What can hang from each mark
lanop: vese
vese: meno nune susaf
nune: vese
susaf: ridonos vese
meno: ridonos
kenuna: ridonos vese
kudurer: ridonos vese
ridonos: kenuna kudurer lanop nune susaf

Every row comes from one small tree of marks. The marks that hang from a mark follow it in brackets, in alphabetical order. Every link used is in the known rows. Which tree was each row made from?
Known rows
lanop(vese(meno(ridonos(kudurer)) nune susaf)): 32.4, 27.1, -27.5, 31.2, 22.3, 3.2, -6.5, -44.6, 12.1, 3.9, -3.6, 14.6, 25.1, -48.2, 14.0, 42.1, -10.2, -1.9, -10.4, -5.7, 3.0
meno(ridonos(kenuna kudurer lanop nune susaf(vese))): -61.4, -16.5, 43.6, -13.4, 19.0, -27.5, 23.5, 54.7, -0.1, -7.7, -12.2, 2.6, 7.8, 54.9, 42.3, -35.9, 13.7, -12.4, 31.7, 5.6, 10.6
meno(ridonos(kudurer)): -8.7, 0.1, -19.7, -0.8, 7.3, -20.7, 21.8, -17.8, 7.0, 18.6, 0.0, 3.4, -32.6, 23.6, -13.8, 3.9, 15.6, 10.9, 0.7, 14.0, -7.7
meno(ridonos(kenuna)): -3.7, -9.3, -9.0, -15.2, -1.0, -14.8, 38.5, -3.3, -2.9, 14.4, 10.3, 12.1, -33.1, 25.0, -14.2, 15.7, 19.0, 20.7, -11.7, 7.4, 0.7
kenuna(vese(meno nune susaf(ridonos(kudurer)))): 40.3, 24.6, -15.5, 15.8, -11.4, 24.9, -33.3, -32.3, -11.2, -0.5, 1.3, 1.2, 34.4, -36.4, -11.4, 27.4, -41.2, 0.7, -7.4, -0.3, -3.4
vese(meno nune): 30.8, 17.2, -13.3, 4.5, -6.6, 13.9, -18.1, -31.1, 12.5, 11.5, -6.3, 11.3, -9.3, -31.9, -9.3, 42.4, -18.7, -8.9, 1.3, -1.2, -2.6
nune(vese(susaf(ridonos(kenuna)))): 7.1, 7.1, -30.3, 2.2, -26.6, 11.3, 14.4, -8.2, -11.5, -13.0, 17.5, 9.2, -4.5, -9.2, -17.9, -1.1, -9.2, 23.9, -17.0, 2.6, 0.6
kenuna(ridonos(kudurer nune(vese(meno)) susaf)): -22.1, 4.4, -0.1, -7.2, -11.0, -15.6, -29.1, 23.6, -19.9, -15.0, -10.0, -16.6, 21.6, 18.6, -8.3, -23.8, -11.5, -6.2, 4.3, -13.1, -25.7
kenuna(vese): 51.9, 0.3, -26.2, 4.7, -26.9, -2.5, -12.2, -19.9, -16.4, 8.9, 24.8, -17.4, -28.1, -11.9, -52.1, 4.1, -9.8, 29.9, -23.2, 3.4, -20.1
kudurer(vese(meno nune susaf(ridonos(kenuna lanop)))): 32.3, -4.0, 13.3, -4.9, 6.8, 55.8, -10.5, -24.0, 3.8, -10.6, -12.1, -0.9, 17.7, -32.7, 9.5, 16.9, -5.1, -29.0, -2.7, 1.8, 12.9
kudurer(ridonos(lanop) vese(meno nune susaf)): 26.7, -9.8, 29.7, 0.3, 13.9, 68.1, -22.0, -31.8, 22.6, 8.1, -16.8, -18.7, 13.4, -46.7, 9.7, 18.6, -0.1, -53.0, -2.7, 5.6, 13.4
vese(meno nune susaf(ridonos(kenuna kudurer))): 0.9, 26.5, -10.5, 6.1, 7.9, 33.0, -12.8, -24.5, 0.9, -8.5, -23.4, 21.2, 44.3, -28.0, 21.8, 43.7, -26.2, -12.6, 9.1, -0.2, 7.6
meno(ridonos(kudurer nune susaf)): -36.9, 2.9, 5.0, -0.2, 15.0, -33.3, 23.8, 12.1, 12.1, 10.9, -21.2, 4.6, -4.9, 43.7, 9.7, -14.1, 10.1, 8.0, 18.8, 6.3, -3.9
lanop(vese(meno susaf)): 46.8, 17.8, -43.0, 22.4, 14.2, -1.3, -11.0, -53.2, 7.1, 2.5, 4.8, 5.8, 4.9, -47.6, -17.7, 30.8, 5.9, 13.2, -27.9, -8.3, -6.2
ridonos(lanop susaf): -17.9, -10.3, 3.3, -3.9, -9.2, -28.1, -12.3, 22.8, 8.2, 4.9, -3.0, -13.5, -27.0, 21.5, -9.2, -10.7, 17.0, 1.2, 5.9, 1.0, -16.8
susaf(ridonos(kenuna(vese))): 6.6, -12.1, -2.5, -15.1, -20.0, 18.6, 19.2, 6.9, -20.0, 0.3, 15.1, -0.5, -15.5, 18.8, -32.3, -12.7, 5.4, 30.3, -19.9, 1.1, 5.0
ridonos(nune): 9.2, -8.9, -11.0, -3.9, -10.7, -11.7, 15.0, 6.0, 4.0, 13.2, -1.4, 2.4, -33.4, 19.7, -19.9, -10.9, 7.1, 26.3, 8.4, 1.5, -8.8
nune(vese): 19.6, 2.6, -32.7, 3.9, -31.7, -4.9, 9.6, -9.6, -3.5, -4.3, 25.5, -2.6, -39.0, -10.0, -33.7, -7.5, -2.0, 22.5, -16.6, 3.9, -9.2
nune(vese(meno(ridonos(kenuna kudurer)) susaf)): 0.6, 20.3, -27.7, 4.9, -5.8, -4.8, 2.0, -24.0, -0.7, -15.4, 9.1, 14.1, 10.2, -21.9, 3.2, 13.3, -11.6, -2.8, -10.3, 2.2, 2.9
meno(ridonos(kudurer lanop nune)): -35.0, -12.1, 11.6, -2.4, 10.9, -31.4, 16.1, 21.0, 12.3, 15.8, -1.2, 5.8, -23.2, 38.9, 21.9, -22.5, 14.6, -6.8, 26.0, 9.8, 3.6
lanop(vese(meno nune)): 46.2, 15.4, -23.0, 23.8, 6.4, 5.4, -7.8, -34.2, 11.1, 5.2, 7.6, 4.0, -5.9, -47.6, -9.0, 29.1, -2.4, 5.7, -17.8, -9.9, -0.1
ridonos(kudurer nune susaf): -38.8, 4.3, 1.1, 5.7, 9.6, -33.0, 7.7, 30.8, 7.7, -11.0, -32.4, -16.6, -0.5, 37.9, 7.0, -32.0, 11.3, 12.4, 30.2, 1.2, -20.5

Write each row's tree
8.0, 16.4, -24.3, 5.7, -11.5, -5.1, -9.3, -27.8, 5.5, -3.3, 14.4, 17.9, 3.7, -24.5, 0.0, 13.5, -15.5, -8.4, -11.2, 1.5, 5.7  nune(vese(meno(ridonos(lanop)) susaf))
-31.3, -9.9, 23.1, -9.9, -6.9, 8.6, 29.5, 30.9, 5.0, -3.9, -10.3, -14.6, -2.4, 17.8, -5.2, -18.6, 12.5, 9.3, -3.0, -3.4, 3.3  kudurer(ridonos(kenuna nune(vese) susaf))
-23.3, -10.2, 19.3, -8.0, -7.3, 12.6, -2.7, 29.6, -13.0, -13.1, 8.1, -7.7, 2.7, 14.7, 10.6, -24.4, 1.9, -6.7, 7.7, 1.7, 10.2  susaf(ridonos(kenuna(vese(meno nune)) kudurer lanop))
2.4, 11.1, -17.1, -4.4, 13.9, -12.7, -5.0, -39.3, 14.5, 14.2, -6.3, 10.1, -15.3, -2.8, -11.8, 17.2, 7.2, -10.9, -4.8, 5.6, -0.4  vese(meno(ridonos(kudurer)))
52.4, -1.4, -16.8, -4.1, 9.6, 36.0, -13.3, -54.2, 6.6, -3.6, -9.6, -9.3, -5.2, -35.4, -24.0, 17.6, 8.7, -14.6, -17.9, 5.2, -5.0  kudurer(vese(meno susaf))
-3.0, -11.5, 13.8, 0.8, 6.8, 22.0, 5.3, 2.9, 8.7, 6.0, 4.6, -12.3, -4.3, -22.1, 5.7, 14.1, 16.7, -12.1, -11.0, -2.6, 7.4  kudurer(ridonos(kenuna lanop(vese(meno nune susaf))))
-48.6, -9.7, 16.1, -4.8, 6.5, -28.4, 28.7, 41.4, -0.7, -10.3, 6.2, 9.0, -1.4, 33.0, 43.0, -22.9, 9.9, -7.1, 24.4, 5.7, 10.6  meno(ridonos(kenuna kudurer lanop nune(vese(susaf))))
-80.6, -6.2, 40.9, -5.1, 6.7, -40.1, 3.1, 86.7, -0.8, -49.6, -12.7, -15.9, 23.6, 32.2, 63.2, -54.5, 11.9, -25.2, 41.6, -8.7, 2.3  ridonos(kenuna kudurer lanop nune(vese(meno)) susaf)
0.9, -8.6, 20.3, -11.3, 11.9, 9.8, -11.8, -10.5, 2.9, 8.2, -1.5, 9.7, -4.2, 10.2, 0.5, -19.2, -6.3, -19.6, 11.0, 9.0, 13.4  susaf(vese(meno(ridonos(kudurer lanop nune))))
-10.9, -0.9, 24.4, -8.4, 5.5, -4.3, -5.8, 14.4, 5.4, -0.8, -25.4, 3.8, 13.4, 24.8, -2.4, -24.9, -8.7, 2.1, 16.2, -3.5, 1.2  ridonos(nune susaf(vese(meno)))
21.8, 2.2, -10.8, 17.9, 3.3, -4.1, -22.9, -10.5, 10.2, 4.3, 11.3, 2.1, -4.7, -34.1, 11.9, 18.6, 1.2, -11.1, -1.3, -4.8, -0.9  ridonos(lanop(vese(meno nune susaf)))
5.3, -2.8, -5.3, 9.4, 6.1, -14.4, 10.4, -9.8, 10.7, 22.9, 12.6, 14.9, -15.4, 0.3, 9.4, 17.2, 5.8, 1.0, -2.8, 4.2, 6.0  meno(ridonos(lanop(vese(nune susaf))))
38.2, 8.2, -7.2, 1.0, -9.8, -6.2, -17.3, -26.3, -5.3, 12.4, 14.6, 0.1, -2.4, -12.4, -26.7, 7.4, -18.3, 6.1, -15.8, -1.4, -1.5  kenuna(vese(meno(ridonos(nune))))
-3.8, 6.3, -26.2, 4.2, 0.1, 10.1, 6.6, -15.5, -2.4, 4.9, -14.9, 9.4, 8.1, 11.4, -9.6, 1.0, -2.2, 22.0, 5.6, 7.2, -5.8  vese(susaf(ridonos(kudurer nune)))
26.2, 5.0, -16.2, 3.5, -18.7, -0.2, -44.8, 3.5, -42.8, -7.4, 8.1, -23.3, 36.4, -2.4, -23.1, -5.5, -32.3, 10.2, -6.1, -8.3, -34.2  kenuna(ridonos(kudurer nune) vese(susaf))
-29.8, -21.5, 22.2, -17.0, 2.4, -25.1, 32.8, 35.2, 2.3, 11.6, 9.1, 14.4, -23.7, 40.5, 21.4, -10.6, 17.6, 3.0, 13.7, 3.1, 11.9  meno(ridonos(kenuna lanop nune))
-27.9, -27.1, 56.8, -29.3, 3.4, 34.5, -0.2, 34.9, -9.7, -6.8, 0.2, 17.0, 15.7, 31.1, 19.4, -49.3, -4.6, -19.1, 15.3, -0.9, 38.2  susaf(ridonos(kenuna lanop nune) vese(meno))
21.3, 27.8, -16.7, 8.1, -0.1, 37.4, -21.5, -43.4, 7.7, 9.5, -19.9, 28.6, 36.1, -34.6, 4.5, 51.7, -34.1, -8.2, 0.8, -0.8, 8.9  vese(meno nune susaf(ridonos))
3.4, -1.5, -1.0, -8.6, -15.2, -16.1, 10.0, 25.1, -22.3, -19.2, 3.6, -20.0, -1.6, 13.0, -23.6, 1.6, 6.1, 29.7, -15.9, -5.4, -19.4  ridonos(kenuna(vese) susaf)
-19.9, -14.6, 15.1, -3.5, 12.5, -24.1, 31.2, 26.5, 2.5, 6.4, 10.1, 16.5, -4.8, 22.4, 30.6, -4.6, 16.7, 5.4, 6.6, -2.4, 14.5  meno(ridonos(kenuna lanop(vese(susaf)) nune))
-8.8, -7.9, 0.1, -7.2, -20.6, 13.8, 20.7, 10.3, -0.8, 7.1, 5.5, 12.6, -16.0, 25.6, -18.0, -33.4, -2.5, 23.8, -1.3, 0.5, 13.9  susaf(ridonos(nune(vese)))
-4.5, -14.8, 9.2, -2.7, 8.3, 16.4, 6.4, -0.8, 8.0, 5.9, 6.6, -14.4, -10.3, -16.8, -2.6, 6.9, 25.5, -8.9, -16.2, -2.2, 5.5  kudurer(ridonos(kenuna lanop(vese(meno susaf))))
-13.1, -11.6, 25.5, -12.5, -1.2, 30.4, 18.5, 11.9, 0.3, 4.9, -13.2, -16.9, -4.0, 9.5, -17.1, 1.5, 8.7, 4.1, -8.3, 4.1, 0.7  kudurer(ridonos(kenuna susaf(vese(nune))))
9.2, -5.2, 15.4, -6.1, -14.0, -9.2, -65.8, 20.9, -31.1, -8.2, 15.0, -26.2, 27.1, -2.1, -4.9, -25.1, -25.4, -25.9, 2.8, -14.3, -20.1  kenuna(ridonos(kudurer lanop nune) vese(meno))
-34.1, -16.6, 39.4, -5.1, 13.3, 1.3, 11.4, 35.0, 13.9, -0.3, -10.9, -16.3, 6.2, 8.5, 17.2, -19.2, 24.2, -12.2, 1.4, -10.0, 10.3  kudurer(ridonos(kenuna lanop(vese(meno)) nune susaf))
34.8, 9.2, -25.0, 15.0, 15.9, -10.5, 2.5, -42.9, 12.5, 12.2, 11.6, 7.9, -13.4, -29.0, -16.9, 17.0, 14.1, 8.2, -27.9, -7.5, 3.9  lanop(vese(meno(ridonos)))
-50.7, -10.0, 33.9, -6.3, 10.9, -38.4, 17.8, 53.4, -3.4, -8.5, -4.7, -5.1, 9.8, 45.9, 36.4, -28.4, 9.5, -5.4, 24.1, 1.1, 3.2  meno(ridonos(kenuna(vese) kudurer lanop nune susaf))
-20.5, -7.1, -1.4, 15.0, 13.0, -14.7, 6.0, 38.3, -9.0, -30.8, 8.7, -17.5, 1.7, -10.5, 41.6, -3.2, 21.0, -6.1, 16.6, -0.5, -8.0  ridonos(kenuna kudurer lanop(vese(nune susaf)))
58.6, 24.8, -23.6, 16.3, -16.1, 16.6, -35.9, -38.6, -10.3, 3.4, 7.0, 0.6, 22.7, -46.9, -19.5, 43.0, -41.3, 4.8, -12.7, -1.5, -11.2  kenuna(vese(meno nune susaf))
